Each row comes from the steps of one walk. Every step used is in the known rows, and no mark comes twice. Write the walk behind each row, first mark first.
Known rows
sitif -> luro: 2.13  0.85  -0.91  -2.22  -1.79  1.85  0.25  0.76  -2.13  0.45  0.19  0.77  -0.35  -0.08  3.87  -0.76  1.29  -1.08  1.18  2.07  0.84  1.79  -1.98  -2.72  0.17  -1.31  1.41  1.08  1.88  -1.69  0.56  2.08
lugok -> sitif -> luro: 1.89  1.39  -1.69  -1.86  -1.27  1.56  1.21  1.81  -1.61  -0.42  1.20  0.50  -0.79  -0.36  2.89  1.10  1.75  -0.02  1.38  2.01  0.88  0.61  0.55  -2.37  -0.16  -2.24  1.05  -0.12  -0.47  -1.51  0.62  2.84
fometuv -> luro -> kepo -> lugok: 1.08  2.47  -1.73  -1.15  -0.43  2.04  0.00  -3.23  -0.72  -0.52  0.58  -2.80  -0.63  0.07  -0.07  0.87  -4.16  0.82  -0.27  0.45  -1.92  -0.33  -0.46  -2.26  -2.51  2.84  -1.91  -1.30  0.67  -3.69  -2.33  1.35
lugok -> doguna -> luro -> fometuv: 1.15  0.61  -1.22  -1.73  -1.24  0.74  0.15  0.38  1.69  0.07  3.29  -0.34  0.39  0.24  -1.14  -0.72  1.58  -0.12  -1.60  1.68  0.22  2.99  0.42  -0.18  0.17  -3.37  0.46  1.07  1.61  0.21  -1.65  -0.57
kepo -> lugok -> doguna -> luro -> neguled: 0.93  -0.64  -0.87  0.92  -0.22  0.73  0.44  -0.01  0.15  1.42  0.02  0.33  2.71  -2.31  -4.35  -0.22  -1.68  0.90  -2.22  1.13  -0.99  3.27  -0.71  1.04  -0.15  0.55  0.42  0.58  1.47  -0.82  -1.35  -0.21
kepo -> lugok -> sitif -> luro -> puba: 1.39  1.52  -3.42  -1.00  -1.37  1.76  1.98  -0.57  -1.81  -0.30  1.69  1.19  0.26  0.59  2.20  2.81  -2.30  1.48  0.01  3.32  -1.00  -0.51  2.66  -3.16  -1.07  -0.95  0.56  -0.10  -0.98  -1.48  -0.70  2.72
fometuv -> luro -> neguled: 1.34  1.26  -1.61  -0.80  -0.76  2.49  -0.47  1.02  -2.19  1.34  -2.41  -1.29  1.63  -2.79  -2.46  -2.13  -1.49  -1.70  -1.46  1.95  -0.26  2.26  -1.45  0.64  -4.64  0.54  0.31  0.17  4.74  -2.23  -1.60  0.36
luro -> neguled: 0.34  0.21  -1.44  -1.10  -1.62  1.92  -0.64  2.27  -1.50  0.76  -0.63  0.02  1.19  -2.68  -2.43  -0.87  -2.02  -1.65  -1.45  1.91  0.23  2.26  -0.86  1.04  -1.44  0.64  0.95  1.26  2.68  -1.90  -0.69  -0.27
sitif -> lugok -> doguna: -0.82  1.36  -0.20  -1.22  -2.17  0.65  1.10  -0.50  -0.36  -1.77  1.45  0.31  2.60  -0.70  0.27  -0.85  1.51  -3.22  -1.29  1.68  0.00  2.62  -3.00  -0.10  -0.93  0.33  1.25  0.12  -1.30  0.47  1.52  5.02
kepo -> luro -> fometuv: 1.33  1.79  -1.57  -3.77  -2.76  2.39  -1.67  1.38  -0.09  -0.30  2.88  -0.31  -0.91  2.96  2.11  -1.94  -1.42  0.40  1.81  2.31  1.40  1.68  -0.53  -1.68  0.92  -0.29  -1.61  0.46  3.37  -1.59  1.38  -0.73
luro -> sitif -> lugok -> doguna: -1.85  0.91  -0.93  -0.14  -2.31  0.36  1.15  -0.87  -0.84  -1.70  1.67  0.30  3.33  -2.12  -0.56  0.17  1.43  -2.12  -1.96  2.88  0.88  1.45  -0.78  0.62  -0.89  0.28  1.37  -0.45  -1.75  0.16  1.15  5.68
neguled -> luro -> fometuv -> lugok -> doguna: -1.86  1.74  -1.21  -1.38  -2.66  1.45  0.46  -0.25  0.34  -0.80  1.08  0.27  1.98  0.98  -0.85  0.87  1.87  -1.10  -1.90  2.33  0.47  3.03  0.70  0.39  -0.60  0.66  -2.06  0.12  1.66  -0.97  0.47  0.64
kepo -> luro: 1.66  2.75  -0.41  -1.61  -1.58  2.28  -1.64  1.51  -1.83  0.52  -1.42  0.23  -0.48  1.78  2.66  -1.57  -1.55  0.31  2.01  1.32  0.82  2.18  -1.12  -2.02  0.87  1.35  -1.42  0.79  2.32  -2.29  1.58  1.77
luro -> kepo -> lugok -> doguna: -0.94  0.91  -0.04  -0.21  -2.00  0.26  0.57  -1.79  0.37  -1.29  2.03  -0.47  0.71  -0.73  -0.95  2.52  -2.28  0.72  -1.16  0.45  -0.45  1.32  -0.12  -0.65  0.79  1.91  -1.43  -0.21  -1.39  -2.09  -0.68  3.31
neguled -> lugok: -1.70  3.24  -3.45  -1.87  0.15  1.82  0.58  0.98  0.12  -0.22  2.09  -1.12  1.06  -0.98  -0.29  -0.13  0.42  -2.29  -0.80  0.24  -0.68  1.33  -0.59  0.13  -0.73  0.14  0.44  0.71  -0.67  -2.18  -0.17  0.37
luro -> fometuv -> lugok: -0.60  1.20  -2.91  -3.01  -1.98  2.54  -1.17  -0.16  1.53  -1.14  0.14  -1.41  -1.41  0.63  0.61  -0.76  0.77  -0.91  -0.95  3.46  -0.43  1.58  0.03  -1.23  -2.37  -0.51  -2.13  -0.30  3.28  -2.04  0.38  -1.56
luro -> kepo -> lugok: 0.47  1.53  -1.50  -1.51  -0.94  1.63  -0.12  -2.11  -0.07  -0.91  2.32  -1.71  -0.90  0.08  -0.17  1.75  -4.55  0.58  -0.17  0.46  -1.60  -0.39  0.01  -2.08  0.08  3.18  -1.43  -0.41  -0.88  -3.48  -1.50  0.90
kepo -> lugok -> sitif -> luro -> fometuv: 1.00  0.65  -2.85  -3.88  -2.24  2.10  1.10  0.53  0.78  -1.50  5.61  -0.70  -0.99  2.04  2.21  0.33  0.17  0.84  1.91  2.70  0.85  -0.35  0.07  -2.60  0.71  -1.92  -0.57  -1.25  0.48  -1.57  1.38  -0.08
sitif -> lugok -> doguna -> luro: 1.80  1.13  -0.72  0.08  0.26  0.24  1.36  -1.24  0.08  -0.05  0.57  0.53  2.42  -0.67  -0.82  -1.27  2.17  -1.38  -2.15  1.02  -1.34  3.31  -1.76  -0.38  -1.03  -1.36  2.03  0.85  -0.85  1.01  -1.13  2.81
fometuv -> luro -> doguna: 1.75  3.02  -1.61  -0.82  -3.69  1.85  -0.75  1.09  0.61  1.60  0.85  -0.80  -0.03  -0.20  -0.14  -1.22  1.17  -2.05  -0.82  2.89  -0.55  0.56  -1.06  -1.07  -2.55  -0.74  -0.41  -1.11  1.53  -1.60  0.12  1.35
kepo -> lugok -> sitif -> luro: 1.70  1.55  -1.85  -1.48  -1.11  1.86  1.63  0.24  -0.75  -1.14  2.02  -0.21  -0.68  0.60  2.83  1.43  0.30  1.00  1.97  1.75  0.04  -0.19  -0.32  -2.99  0.62  -0.81  0.16  -1.54  -1.21  -2.13  1.27  2.65
fometuv -> lugok -> sitif: -0.49  2.85  -2.65  -0.90  -0.42  1.78  0.24  1.39  0.86  -1.86  -1.39  -1.37  -1.57  -1.19  -0.44  1.97  1.31  -0.70  -1.00  1.98  -0.60  0.39  2.55  -1.04  -2.46  -0.86  -1.68  -1.24  -0.99  -2.21  0.22  1.77
doguna -> lugok -> sitif -> luro -> fometuv: 0.96  -0.05  -2.67  -3.27  -1.33  2.09  0.91  0.78  1.16  -0.79  5.07  0.54  -0.81  0.35  1.82  -0.44  2.28  0.05  1.06  2.78  0.45  0.02  0.86  -2.34  -1.98  -3.16  -0.06  -0.37  0.81  -0.96  0.78  -0.14

Write each row's walk
-0.76  0.31  -3.92  -1.89  -0.66  1.68  0.97  0.85  -1.59  1.57  2.73  0.69  2.15  -1.46  -0.81  -0.11  -0.91  -0.48  -0.74  1.76  0.03  1.66  -1.20  0.72  -0.71  0.80  0.82  0.92  1.45  -2.33  0.37  -0.96 : sitif -> luro -> neguled -> lugok
-0.26  1.03  -1.41  2.27  -0.32  0.15  0.32  -0.28  -0.49  0.82  -0.51  0.10  2.15  -3.94  -2.01  1.15  1.64  0.66  -2.76  1.95  0.80  1.61  3.16  0.92  0.10  -2.33  1.39  0.51  -0.32  -0.86  -2.35  3.06 : lugok -> doguna -> luro -> sitif
1.22  0.81  -3.34  -0.36  -0.31  1.73  1.99  -0.26  -1.57  0.20  1.46  2.41  0.28  -1.05  1.88  1.99  -0.30  0.73  -0.71  3.31  -1.45  -0.30  3.53  -2.89  -3.85  -2.18  0.95  0.90  -0.46  -1.02  -0.99  2.57 : doguna -> lugok -> sitif -> luro -> puba
-0.52  2.34  -3.43  -2.27  -1.18  2.03  0.15  1.23  1.87  -2.23  1.24  -1.34  -1.66  -0.15  -0.54  1.53  1.25  -0.05  -0.64  2.71  -0.08  0.07  2.82  -0.87  -2.30  -1.53  -2.18  -1.49  -0.27  -1.73  0.33  0.26 : luro -> fometuv -> lugok -> sitif
-0.10  0.78  -1.55  0.19  -1.52  2.06  -0.10  0.66  2.92  0.80  2.97  1.25  0.45  -1.99  -0.97  -1.55  2.65  -2.06  -0.78  1.97  -2.36  0.21  -0.03  -1.15  -3.52  -0.67  -0.15  0.09  -0.79  -1.37  1.23  0.14 : luro -> doguna -> lugok
2.23  -0.18  -1.35  -2.12  -1.97  0.71  -0.19  -0.87  -3.05  1.20  2.00  1.04  -1.70  -0.66  2.52  1.88  -2.15  1.21  -0.39  1.58  0.49  0.66  0.64  -1.98  -0.50  0.31  0.34  1.81  1.15  -2.83  -2.60  1.64 : sitif -> luro -> kepo
-0.01  1.76  -1.79  0.67  1.18  0.11  1.14  -0.14  0.89  1.03  1.05  0.13  1.91  -1.50  -1.89  0.43  2.19  -0.22  -2.50  -0.08  -1.01  3.47  0.19  0.38  -0.13  -1.98  1.01  1.23  -0.70  -0.31  -1.91  1.04 : neguled -> lugok -> doguna -> luro
-0.50  2.24  -1.79  0.12  1.26  1.95  1.10  1.34  1.67  -1.68  0.99  -0.25  -0.23  -2.81  -1.03  0.39  2.63  -1.62  -0.41  0.53  -1.56  -0.30  2.68  -1.24  -4.09  -1.62  -0.03  -0.52  -2.74  -1.50  0.06  2.08 : doguna -> lugok -> sitif
0.69  -1.03  -1.34  1.02  -0.29  0.77  -0.18  0.30  -0.21  1.82  -2.03  0.99  1.95  -2.97  -4.01  0.01  0.01  0.78  -3.29  2.10  -0.89  3.94  0.13  1.60  -2.07  -0.27  -0.01  1.08  2.88  -0.84  -1.71  -0.53 : fometuv -> lugok -> doguna -> luro -> neguled
1.14  0.55  -1.76  -2.48  -1.15  0.84  0.81  -0.74  1.39  -0.69  4.60  -0.20  1.38  0.97  -0.79  -1.53  1.57  -0.93  -1.50  2.23  -0.20  2.63  -1.04  -0.44  -0.77  -2.48  1.12  0.52  0.97  0.89  -0.69  -0.03 : sitif -> lugok -> doguna -> luro -> fometuv
0.32  1.88  -2.00  0.31  -1.11  1.76  0.38  1.92  2.19  -0.02  3.28  1.23  -0.42  -0.64  -0.76  0.73  1.83  0.49  0.54  1.76  -1.27  -0.92  2.63  -1.33  -2.64  -0.63  -1.56  -1.43  -2.76  -1.54  2.23  1.53 : kepo -> luro -> doguna -> lugok -> sitif
2.09  0.48  -1.50  -1.63  -4.92  1.29  -0.07  1.89  -0.14  2.01  3.80  1.70  -0.36  0.71  2.41  0.09  1.58  -0.44  0.46  3.72  0.53  0.46  -1.40  -1.92  1.32  -1.18  0.68  -0.02  0.24  -1.49  1.94  1.08 : sitif -> luro -> doguna
1.84  0.21  -2.03  -1.89  -1.61  0.46  0.52  -0.16  -2.47  0.44  2.84  1.09  -2.15  -0.84  1.81  3.48  -1.72  1.87  -0.37  1.46  0.63  -0.16  2.72  -1.91  -0.98  -0.48  -0.06  0.75  -0.76  -2.81  -2.48  2.42 : lugok -> sitif -> luro -> kepo
-1.18  1.67  -1.26  0.20  -1.88  0.83  1.23  -2.03  -1.17  -1.35  0.46  -0.41  3.61  -2.22  -0.57  -0.74  1.56  -2.10  -1.99  2.89  0.60  1.32  -1.12  0.47  -2.92  0.03  1.05  -1.22  -0.52  -0.03  0.47  6.08 : fometuv -> luro -> sitif -> lugok -> doguna
0.15  2.50  -2.82  -1.22  -0.87  2.24  0.86  -2.28  -2.22  -1.15  0.23  -1.68  2.76  -1.73  0.59  -2.43  0.46  -2.74  -0.98  3.63  -0.34  -0.35  -1.31  -0.48  -4.63  0.76  1.68  -1.49  0.33  -0.86  -0.01  4.33 : fometuv -> luro -> sitif -> lugok
-0.69  0.71  -1.83  2.37  -0.31  0.36  0.00  -1.10  0.06  0.81  -1.72  -0.02  1.55  -3.81  -1.93  1.40  1.99  1.31  -3.25  2.88  0.31  1.65  3.42  0.77  -0.94  -1.86  0.23  0.02  0.33  -1.22  -2.00  2.45 : fometuv -> lugok -> doguna -> luro -> sitif
1.00  0.99  -0.71  1.28  0.42  0.45  -0.03  -0.76  0.98  0.61  -2.32  0.15  0.71  -1.47  -1.40  0.31  2.42  0.31  -2.61  1.18  -1.32  4.04  0.16  -0.53  -1.29  -1.65  -0.35  0.80  1.23  -0.40  -1.77  1.12 : fometuv -> lugok -> doguna -> luro
0.38  0.49  -1.96  0.25  0.51  -0.84  0.63  -1.82  -0.52  1.69  2.82  0.64  0.18  -1.84  -2.01  2.99  -1.31  1.76  -3.27  -0.11  -1.07  2.15  2.35  0.43  -0.92  -0.19  -0.13  1.93  -1.07  -1.67  -4.33  0.91 : neguled -> lugok -> doguna -> luro -> kepo
-0.17  2.09  -1.60  0.19  -1.92  1.87  -1.40  0.59  -2.24  0.71  -0.66  0.06  0.73  -1.31  1.28  -0.20  -1.27  1.46  0.61  2.80  2.02  0.28  2.25  -0.61  0.61  0.51  -0.76  -0.04  1.18  -2.80  0.66  2.86 : kepo -> luro -> sitif
-2.18  1.49  -1.96  0.00  -0.91  0.83  0.89  0.16  -0.32  0.45  0.71  -0.12  3.43  -2.57  -3.21  0.37  0.06  -1.15  -2.49  0.88  0.23  3.05  -0.95  2.10  -2.45  0.34  -0.46  0.02  1.17  -1.28  -0.50  1.84 : fometuv -> luro -> neguled -> lugok -> doguna
1.66  -1.23  -1.41  -1.78  -2.05  1.83  -0.08  1.71  -2.70  1.64  0.00  1.48  1.12  -1.89  0.17  -0.93  -0.95  -0.53  -0.18  2.70  0.85  2.34  -1.72  -0.33  -0.64  0.10  1.38  1.31  3.51  -2.00  0.12  0.14 : sitif -> luro -> neguled
1.10  -0.84  -1.32  0.12  -0.40  0.55  0.74  0.06  -0.91  1.44  0.42  1.11  3.31  -2.49  -3.74  -1.24  -0.45  -0.54  -2.82  1.96  -0.86  3.51  -1.45  1.53  -1.64  0.05  1.85  1.07  1.45  0.20  -1.09  0.74 : sitif -> lugok -> doguna -> luro -> neguled
-0.37  1.73  -2.41  0.23  -0.77  1.70  1.11  2.15  2.87  -0.65  3.35  0.61  -0.25  -2.17  -1.67  1.06  2.88  -1.10  -0.46  1.67  -1.68  -1.10  2.82  -0.83  -3.32  -1.75  -0.38  -1.23  -3.58  -1.35  1.07  1.48 : luro -> doguna -> lugok -> sitif
-2.29  0.81  -1.62  -0.22  -1.71  0.52  0.35  1.00  -0.70  0.83  1.67  1.24  3.03  -1.08  -2.37  0.84  -0.97  0.28  -1.26  0.98  0.82  3.13  -0.70  1.80  0.59  1.40  -1.03  0.69  0.64  -1.46  1.28  1.54 : kepo -> luro -> neguled -> lugok -> doguna
0.62  0.93  -1.09  0.20  -1.91  2.25  -0.91  0.75  1.82  1.65  2.46  1.85  0.38  -0.08  0.45  -1.94  1.61  -0.17  0.67  2.27  -1.82  0.39  -0.14  -1.78  -2.68  0.78  -1.53  -0.13  0.06  -1.77  2.77  0.21 : kepo -> luro -> doguna -> lugok
1.50  1.24  -2.14  -1.23  -4.28  1.23  0.90  1.54  1.15  0.62  5.23  0.94  -0.52  1.31  1.31  1.79  0.80  0.99  1.28  3.47  -0.14  -1.04  -0.01  -2.33  1.61  -0.71  -0.39  -2.12  -2.36  -1.82  2.64  1.61 : kepo -> lugok -> sitif -> luro -> doguna
-0.04  2.49  -2.29  -1.02  -0.39  1.19  1.01  -0.28  0.54  -2.03  2.89  -1.83  -1.39  -0.55  -0.98  3.42  -2.76  1.27  -0.15  0.21  -0.96  -1.44  2.68  -1.39  -0.40  1.09  -1.47  -1.61  -3.53  -3.02  -1.13  2.16 : luro -> kepo -> lugok -> sitif
1.99  1.22  -2.25  -2.70  -0.48  1.65  -0.31  0.68  1.23  0.18  3.31  -0.99  -0.37  0.62  -0.41  -1.81  0.98  -0.51  -0.92  1.55  -0.26  2.12  0.31  -1.07  -0.18  -2.96  0.85  1.09  2.19  -0.39  -2.08  -2.01 : doguna -> luro -> fometuv
-1.32  1.18  -2.52  2.00  0.28  0.05  0.69  -0.57  -0.02  1.03  0.94  -0.02  2.70  -3.95  -2.51  1.47  1.43  0.89  -2.94  1.62  0.52  1.32  3.22  1.50  -0.07  -2.03  1.20  0.39  -1.24  -1.06  -2.20  2.27 : neguled -> lugok -> doguna -> luro -> sitif
0.91  0.86  -3.04  -2.28  -0.67  2.14  -0.96  -0.87  1.78  -0.17  0.24  -1.18  -1.18  0.43  -0.15  -0.98  1.11  0.18  -1.61  3.08  -1.27  2.29  0.64  -1.31  -2.31  -1.39  -1.61  0.06  3.33  -1.51  -0.95  -2.38 : doguna -> luro -> fometuv -> lugok
0.63  3.76  -1.62  -1.16  -4.18  1.98  0.89  2.30  -0.70  2.05  4.27  1.22  2.64  1.74  -0.66  0.36  1.03  -2.48  -0.67  2.00  -0.28  0.55  0.92  0.05  1.17  1.41  0.26  0.32  -0.78  -1.55  0.91  -0.39 : neguled -> luro -> doguna
2.67  0.75  -1.52  -0.46  0.50  0.30  -0.29  -1.15  -1.31  1.65  1.23  0.05  -1.43  -1.54  -0.71  1.64  -2.07  1.26  -2.36  0.38  -1.28  1.61  2.10  -0.89  -1.56  -0.51  0.45  2.26  0.30  -2.12  -5.01  0.10 : doguna -> luro -> kepo
0.60  1.53  -3.40  -1.55  -4.03  1.02  1.13  2.22  0.86  1.39  5.96  1.48  -0.12  0.48  1.04  2.16  1.98  0.21  0.30  3.29  0.37  -0.71  0.80  -1.05  0.85  -1.57  0.18  -1.14  -2.42  -1.60  2.16  1.01 : neguled -> lugok -> sitif -> luro -> doguna
0.70  1.33  -2.98  -0.69  0.01  1.36  1.06  -1.89  -1.26  -0.41  1.51  -0.40  2.54  -1.56  -0.13  -1.78  0.76  -1.41  -1.61  3.16  -0.92  0.24  -0.45  -0.39  -2.07  -0.04  2.68  -0.30  -1.26  -0.23  -0.48  3.15 : doguna -> luro -> sitif -> lugok
